Each row comes from the steps of one walk. Every step used is in the known rows, and no mark comes twice. Write the walk behind each row, first mark first.
In the rows, zero is written as 128.
Known rows:
T/J/R/D/L: [125 103 111  92 114 122 114 192 133 122 126 130 117 107 139 148 107 130
 115 133 128 186 120 152 121 123 116 140 176 102 114 118 106  84  94 155
 138 157 106 100  86 102 135 121 131 142 136 153]
J/R: [124 118 100  92  85 119 117 143 173 139 152 119 135 105 144 150 105 138
 149 144 123 177 138 127 117 136 123 121 142 126 117 164 148  84 124 150
 135 136 101 107 100 100 150 119 138 141 138 143]
Z/J/L/N: [105  82 108  98 101 112 140 127 126 137 153 133 144  89  93 147 116 139
  71 137 124 178 140 148 116 134 145 138 134  88 101 154 108 103 137 168
 141 131 125 103 117  78 112 113 124 137 159 176]
P/S: [131  97 103  87 121  81 113 107 163 133 156 134 128 118 122 147  99 126
 153 153 135 131 129 124 124 117 117 121 145  96 112 144 149 113 134 171
 124 143  70  97 114  98 101 121 165 144 152 138]
J/Z/D/P/S: [118  97 121 105 131  95 108 101 177 114 151 129 123 117 147 128 108 139
 169 164 131 152 140 116 124 127 123 123 149  80 114 138 107  98 146 169
 128 156  83 106 115 112 108 135 178 148 150 141]
L/J/P: [112 116 108 106 112 109 131 140 165 134 115 142 132 115 179 132 103 140
 122 157 122 140 139 121 116 151 136 155 133 114 117 128 106 121 107 146
 139 144 155 107 118 110 125 126 167 139 152 158]
J/T/D/P/S: [132  94 112  96 123  82 111  73 179 128 157 142 132 126 133 132  84 130
 172 151 131 134 139 124 124 120 106 111 149  97 112 141 133 124 141 166
 126 159  90  94 115 113 116 137 178 151 141 144]
W/K: [136 108  81 119  96 111 141 153 131 146 156 142 131 121 133 142  96 129
 147 146 118 160 116 132 108 113 109 140 141  83 110 151 127 103 137 146
 141 125 115  99  94  84 120 107 164 153 138 144]
T/D: [120 102 101  93 109  87 128 135 172 128 165 145 137 112 119 141  90 132
 178 170 117 134 139 155 126 110 117 142 152 112 109 122 157 103  96 137
 142 145 124  93  88  95 113 126 147 144 123 143]
S/P: [133 119 123 100 101  79 135 141 139 116 119 142 135 113 113 145  96 131
 138 149 124 162 117 124 116 117 143 142 139 128 109 141 134 102 149 134
 128 147 120  98  98 113 118 113 161 145 164 140]
J/T: [129 115 103  97  96 118 124 123 154 143 145 141 154 115 150 149  88 141
 100 135 128 156 140 136 108 119 113 125 131 108 109 154 136 142 153 155
 144 140 114 103 123  97 149 136 156 135 151 134]
T/J/L/N: [101  84 104 100 101 110 136 136 120 147 152 135 134  94 110 162 102 133
  59 135 123 179 130 148 119 142 146 136 135  93 105 148 116 112 124 163
 142 136 123 102 111  78 111 117 119 137 161 184]
L/J/T/D/R: [134 125 110  86  87 127 101 126 187 137 187 143 128 128 201 137  84 138
 169 158 124 136 139 134 119 122 110  94 167 114 118 144 142 100 139 142
 136 149 124 100 116 108 162 139 137 145 131 159]
R/D/T/J/P/S: [130  96 107 103 139  91 106 113 175 147 134 148 124 124 113 137  99 134
 158 159 132 134 129 104 124 138 119 118 157  97 113 126 108 137 105 167
 123 166 103 101 122 120 107 139 167 153 143 139]
R/D/P/S: [126  90 110 105 120  65 113  98 164 116 123 131 124 124 113 130  97 132
 155 158 134 146 114 120 125 123 119 120 168  91 110 119 122 101 132 168
 123 157  82  99 106 115 114 128 174 157 144 146]
V/K: [134 109 101 102 110 109 129 176  99 117 152 128 137 114 212 133 108 139
 105 163 120 132 129 137 118 111 129 149 152  93 108 141 132 117 130 166
 135 125  91 101  94 109 124 114 167 149 146 147]
V/J/P/S: [117 103  97  92 129  89 112 103 155 131 148 133 134 120 144 129 103 128
 161 151 136 118 143 107 124 136 126 127 148 107 114 146 134 131 130 178
 125 156 100 104 137 115 116 124 174 156 151 151]
J/V/D: [110  99  85 120 111 111 125 157 107 105 162 105 168 110 133 124  93 147
 121 160 127  80 167 165 119 115 127 124 165 110  97 156 142  91 121 152
 140 139 133 107 111 101 129 124 151 154 144 171]
N/L/J/R/D/T: [138 107 118  98 111 119 111 166 159 136 141 148 123 123 152 134 107 142
 146 142 128 150 139 124 118 118 105 111 181 136 112 132  99 113 103 142
 135 164  95 117 118 100 135 137 128 128 139 145]
Z/D/L/J: [118 106 130  89 125 127 120 195 125 125 149 139 119 111 195 139 118 130
  93 150 125 141 145 154 116 128 117 154 152  94 115 120  89  96 110 147
 139 156 115  98 103  84 117 115 148 122 160 164]
N/L/J: [123 112 119  92 115 108 135 174 133 121 133 135 129 122 203 140 109 130
 150 138 124 118 140 141 117 132 115 149 146 134 124 143 108 127 109 152
 139 156 101 105 114  89 104 120 129 124 169 176]
D/P/S: [128  92 109  99 120  77 114  84 160 127 133 132 125 123 136 136  98 130
 146 152 134 147 116 113 121 126 122 117 143  92 112 142 126 105 148 172
 122 151  74  97 107 113 103 128 182 151 156 150]
L/D: [113  95  97 105 105  95 129 153 172 122 162 126 143 119 173 141  95 137
 140 165 116 103 136 145 131 109 124 134 151 131  99 135 122  82  98 134
 138 124 131  95 104  91 131 117 163 140 137 154]
R/D/Z/J: [113 111 127 103 107 119 106 146 158 114 129 127 143 100  99 125 126 147
 182 168 120 157 108 129 114 131 132 140 169 103 115 131 100 109 113 162
 132 150 126  97  94 102 127 131 151 152 155 142]
L/D/Z: [105 103 121 106  98 119 102 136 179 103 154 130 131 112 156 127  92 141
 179 157 121 124 121 135 130 114 134 131 167 130 105 133 111  89 100 141
 135 121 131 100 104  93 127 130 179 141 151 146]
Z/D: [116 105 120 102 107 103 123 163 158 132 157 131 144 106 111 134 114 142
 140 171 120 156 155 144 120 124 123 142 142  89 106 118 118  87 115 139
 141 150 114 100  95  93 130 117 146 138 137 137]
R/D/V: [102 106  82 105 116 107 117 165 106 123 112 111 148 111 107 141  98 129
 112 164 128 146 134 149 120 123 132 151 171  89  92 106 101 101 132 156
 139 135 126 107  93 103 145 129 144 153 137 145]
Z/D/R: [128 117 117  97  86 120 103 147 173 133 170 127 127 117 155 128 109 145
 153 169 126 169 140 124 120 125 126 100 159  86 111 129 123  54 142 142
 133 147 104 104  99 109 153 125 138 149 131 151]
T/D/V: [103 106  82  94 124 113 119 147 120 133 149 119 147 110 123 142  91 123
 145 168 122 128 152 155 123 121 125 149 152  94  95 124 119 104 127 152
 140 134 128  99  89  99 126 131 148 150 131 149]
Z/D/V/K/W: [129 113 100  99  86 129 118 186  88 164 171 115 145 107 223 133 111 134
 110 149 121 155 135 153 117 114 131 156 176  71 115 126 128 113 137 156
 130 128 100 106 102 107 155 115 165 141 132 148]
T/J/V: [101 109 101 117 125 112 128 149  96 131 146 109 152 109 129 154 106 136
 108 162 122 123 136 150 106 146 132 143 141  95 107 174 120 128 110 165
 131 146 118 104 105  95 112 130 137 148 155 183]
L/D/P: [110  93 104 120 103  89 130 122 164 117 129 124 137 122 183 128  95 142
 124 163 117 132 117 129 124 122 130 130 146 120 101 133  98  75 124 140
 136 137 130  95  94 111 130 127 182 148 144 167]
T/J: [116 113 101  99 113 107 124 159 137 157 138 127 138 109 156 164 108 133
 121 164 117 150 106 131 111 144 129 137 133 111 119 150 129 125 113 154
 137 156 110  88  84  98 116 128 139 146 161 161]
R/D: [117 103 100 105 101  79 126 159 153 116 121 133 138 113  99 139  99 140
 139 164 124 157 117 148 122 113 126 144 177 105 105 100 135  99 104 143
 140 146 120 103  92 100 136 122 143 148 131 136]
V/J/L: [ 97 106  91  88 112 111 129 131 108 114 163 129 135 104 180 148 101 138
  93 127 134 165 136 155 113 112 131 141 150 112 115 164 124 121 125 181
 148 154 118 107 124  92 111 117 132 138 157 172]
V/D/L/J: [123 104 108  90 120 129 119 193 117 120 148 132 128 114 217 138 104 131
  87 144 127 106 140 158 119 118 117 140 163 116 114 130 110  94 117 149
 142 152 123  95 103  91 119 118 153 130 167 173]

Which walk is each row?
[110 107 125 103 110 129 107 142 171 117 156 122 146 104 146 126 124 146
 184 168 114 121 120 128 120 128 132 134 154 119 111 155  92  99 112 157
 131 135 134  92 101  97 125 127 165 147 159 152] : L/D/Z/J
[135 116  93  94  84 132 117 163  98 167 181 126 150 112 237 137  92 131
 119 138 121 143 138 159 117 107 120 148 178  84 116 135 145 141 138 157
 133 128 110 103 111 110 163 125 166 141 126 146] : J/T/D/V/K/W
[119  77 112  95 103 109 134 155 111 139 135 143 129 100 102 144 105 124
  46 132 128 169 130 146 122 125 140 142 142  87  93 121 119  85 140 151
 137 124 100 101 106  80 115 113 146 133 156 169] : D/L/N
[101  86 118  95 117 132 123 180 108 125 163 136 132  95 133 134 120 129
  74 145 126 159 155 146 123 129 143 145 157  86  96 126 103  90 145 153
 144 138 108 111 122  80 130 120 139 135 156 170] : V/J/Z/D/L/N
[127  90 109  97 125  71 113  82 175 124 151 138 123 124 126 132  91 128
 182 161 129 133 128 125 128 121 114 118 152  94 112 132 135 104 128 164
 124 157  86  93 101 113 100 130 177 154 139 149] : T/D/P/S
[114  75 107 108 115 127 132 172  84 125 154 120 154  95  96 126 114 133
  56 142 126 118 159 160 121 129 138 132 156  86  88 144 107  80 140 159
 135 131 122 101 114  85 123 114 139 145 157 189] : Z/J/V/D/L/N
[128 113 118  91 113 131 118 166 133 129 138 146 137 120 191 145  94 134
  77 127 130 143 139 152 110 120 105 138 161 109 113 131 102 142 130 154
 144 154 125 103 127  91 152 132 149 125 157 149] : R/D/L/J/T
[107 105  90 117 114 117 122 170 105 107 167 104 163 113 170 127  97 145
 112 164 125  61 168 165 118 125 125 126 169 119 103 158 133 100 117 149
 139 144 142 106 118  94 133 124 148 147 155 184] : L/J/V/D
[ 84 126  79  94 132 146 111 158 110 113 153 112 143 104 218 147 112 135
 131 162 127 131 139 131 112 126 143 149 156 113 109 164 113 127 166 174
 148 138 116 121 127 102 134 145 149 148 164 157] : D/V/J/Z
[132 119  90  98  74 127 112 188  99 160 160 109 140 108 221 137 105 134
 125 139 123 165 124 151 120 117 129 146 195  89 118 131 140 108 128 156
 128 127 100 111 102 111 176 115 155 147 123 148] : J/R/D/V/K/W
[122 107 115 121 138 132 118 192  62 125 178 118 147 114 195 128 119 145
  87 174 119 107 157 143 110 129 123 141 159  76 103 164  92 137 115 170
 128 145 101 109 108 108 121 128 154 150 146 169] : Z/D/T/J/V/K
[129  97 117 102 142 104 104 116 177 155 153 146 126 120 120 134 107 135
 156 162 130 134 148 102 123 144 117 117 140  88 114 138  99 130 111 165
 124 169 100 100 124 116 105 136 169 148 146 139] : Z/D/T/J/P/S
[116 113 127  98 107 131 108 132 155 124 139 128 143  98 123 131 127 145
 170 163 120 156 110 122 110 135 134 137 144 104 117 155 105 112 130 167
 131 143 117  95  97 100 116 131 159 147 167 146] : D/Z/J
[117 119 106  98  92 104 113 180 173 123 138 121 131 112 148 144 107 139
 154 158 121 153 129 141 122 138 119 132 186 131 118 124 131  94  95 140
 136 151 126 109 103  96 163 119 128 143 134 148] : L/J/R/D
[ 88 116  87  93 124 125 109 177  79 136 164 103 157 108 162 133 118 128
 110 167 126 117 158 140 114 134 132 143 159 103 100 143 103 115 151 165
 140 156 118 103 114  98 153 123 141 152 154 166] : Z/D/V/J
[104 121  83  94 111 130 109 152  97 138 148 116 167 116 167 140  94 133
  90 141 132 123 149 141 108 127 117 129 166 115 101 149 113 157 165 169
 145 154 126 107 136 103 181 138 144 149 152 151] : R/D/V/J/T
[131 117 110  96 105 130 124 127 152 149 149 133 166 109 148 144 112 145
 113 144 122 151 140 131 102 129 111 126 125 103 113 170 115 146 158 166
 140 149 120  96 121 100 149 134 149 139 157 138] : Z/J/T
[ 96 101 121 105 107 131 102 134 169 101 162 129 124 106 172 139  90 143
 167 143 122 143 121 146 128 118 134 134 163 124 113 146  90 101  84 156
 140 132 143  99 107  91 113 132 160 139 156 161] : T/J/L/D/Z
[133  99 119  84 128 132 123 152 139 125 159 152 137 109 147 137 101 130
 128 134 125 153 148 163 117 105 102 143 147  91 108 134 111 115 117 158
 143 155 117  90 102  99 118 128 148 135 136 146] : Z/J/T/D/L
[120 124 121  92  90 146 100 140 179 133 155 114 139  95 132 137 126 146
 187 150 120 176 130 116 114 148 127 119 149 124 123 181 119  92 126 164
 129 142 112 103 100 103 149 126 141 148 153 144] : D/Z/J/R
[123 107 118  85 122 124 124 178 119 127 136 142 117 114 208 149 109 126
  80 140 128 142 123 150 113 124 120 153 148 106 116 133 103 106 118 154
 137 148 109  97 104  86 110 118 153 122 168 169] : D/L/J
[114  89 112 119 109  90 137 133 155 105 120 125 135 128 193 119  96 140
 156 143 119 128 131 132 128 119 121 134 147 130 106 133  84  82 112 144
 138 145 117 100 100 114 117 127 165 144 145 177] : N/L/D/P
[108 117 121  90 102 130  94 117 164 115 174 144 141 110 145 126  85 139
 197 150 124 131 136 140 120 118 120 126 171 127 114 143 137 142 119 153
 141 149 131 100 117  98 143 144 161 146 148 141] : V/J/T/D/Z
[126  99 112  92 108 117 117 182 138 110 126 134 118 107 126 140 104 131
 118 129 131 187 128 155 123 111 116 141 177 100 108 112 114  71 103 153
 139 147 103 105  92 101 137 117 139 139 129 144] : J/R/D/L
[103 125 106  97 121 134 120 156 167 112 147 135 124 108 231 154 110 141
 140 164 121 140 128 135 112 129 136 153 148 117 123 153 119 122 135 154
 147 135 122 118 120  89 116 141 152 128 167 151] : L/J/Z
[106 103 115 104 136 121 126 163  94 104 160 127 135 114 165 137 102 128
 107 150 126 106 159 175 113 127 120 157 161  94 104 152 108 113  98 158
 132 143 128 109 116  84 104 124 145 131 147 188] : T/D/L/J/V
[ 89 118  98 106 138 149 108 180 117 132 148 105 146 101 159 146 116 135
 128 176 121 148 160 142 115 142 135 154 146  77 103 136  76 108 142 159
 145 144 128 110  99 100 136 141 139 146 150 148] : T/J/Z/D/V
[118 107 114 113 127 123 120 146 164 162 129 149 135 112 134 133 110 146
 123 165 120 158 142 109 114 150 129 135 130  99 112 130  82 126 102 145
 138 166 142 103 108 119 119 142 158 145 142 147] : Z/D/T/J/P
[128 113 118 112  84 125 113 169  92 133 164 116 147 105 196 121 117 145
 151 146 121 147 115 156 112 117 135 154 201  80 122 142 133 128 111 166
 121 131 109 110 113 107 147 121 166 148 136 160] : R/D/Z/J/V/K/W
[127 109 103  91 105 106 123 122 177 136 173 150 150 116 129 142  79 137
 165 154 119 136 154 156 120 110 105 131 148 113 109 135 153 134 116 141
 146 148 131  96 108  97 138 136 148 140 124 134] : J/T/D
[132 108 113  98  98 126 125 183  78 141 188 130 132 113 252 133 104 130
 114 137 122 127 134 176 116 108 122 161 190  82 122 140 142 126 102 157
 126 134 107 106 113  98 131 114 162 133 132 176] : T/D/L/J/V/K/W
[121 104 114 107 109 105 126 101 166 132 140 139 150 116 150 126  97 144
 150 160 116 154 131 134 113 130 114 128 139 104 111 144 110 120 139 152
 139 162 134  91  97 118 136 140 165 152 138 155] : Z/J/T/D/P
[133 109 111  98 107 118 104 158 165 146 148 148 124 119 145 141 106 144
 117 156 126 153 129 123 115 120 112 109 180 127 109 132 110 108 111 139
 132 157 106 113 114  97 145 138 140 132 137 138] : L/J/R/D/T
[123  78 114  91 105 117 129 147 130 140 159 153 136 103  99 141  91 124
  77 131 125 156 152 158 125 119 125 136 149  91  93 120 126 104 134 145
 142 131 117  99 114  80 129 122 142 133 141 162] : J/T/D/L/N
[132 106 108 100  90 114 114 151 175 112 167 124 125 133 209 126  94 139
 187 144 124 122 138 128 133 110 118  97 168 132 110 141 113  58 119 142
 133 134 102 105 113 110 142 125 135 146 133 174] : N/L/D/R
[107 108 107 115 125 115 132 137 101 119 148 108 165 103 112 136 124 142
 120 164 123 123 148 148 104 137 131 145 138  86 103 179 110 117 128 173
 127 139 121 106 114  95 113 124 142 148 152 174] : Z/J/V
[127  96 116  87 142  99 112 119 173 122 150 152 114 123 158 130  96 122
 169 148 133 118 152 129 131 131 113 140 153  95 117 123 116 120  99 165
 126 155 113  99 125 109  98 124 175 141 142 153] : T/D/L/J/P/S
[132 112 102 107  82 114 129 163  84 149 171 120 147 110 218 136 105 138
 111 139 123 143 123 158 111 111 133 153 175  81 119 153 155 125 123 161
 125 123  96 111 114 103 138 114 167 140 134 164] : J/V/K/W
[111  84 106  92  97 114 121 181 108 131 144 130 131 100 104 137 111 125
  73 132 128 163 135 146 126 132 136 133 179 107  96 120 120  83 128 152
 136 139 107 107 114  84 153 111 128 143 146 174] : V/J/R/D/L/N
[ 98 101  80 106 120 118 120 162 121 127 147 104 151 116 166 141  95 127
 110 164 122 103 150 146 127 120 130 143 152 108  87 134  91  87 129 150
 137 118 134 101 102  96 141 126 160 146 141 158] : L/D/V
[127  92 111  85 125 109 126 158 136 116 150 152 120 110 139 139  94 124
 129 142 127 158 137 166 125  98 112 152 155  92 106 112 128  86  99 148
 142 147 108  93  85  95  97 122 152 135 131 150] : T/D/L
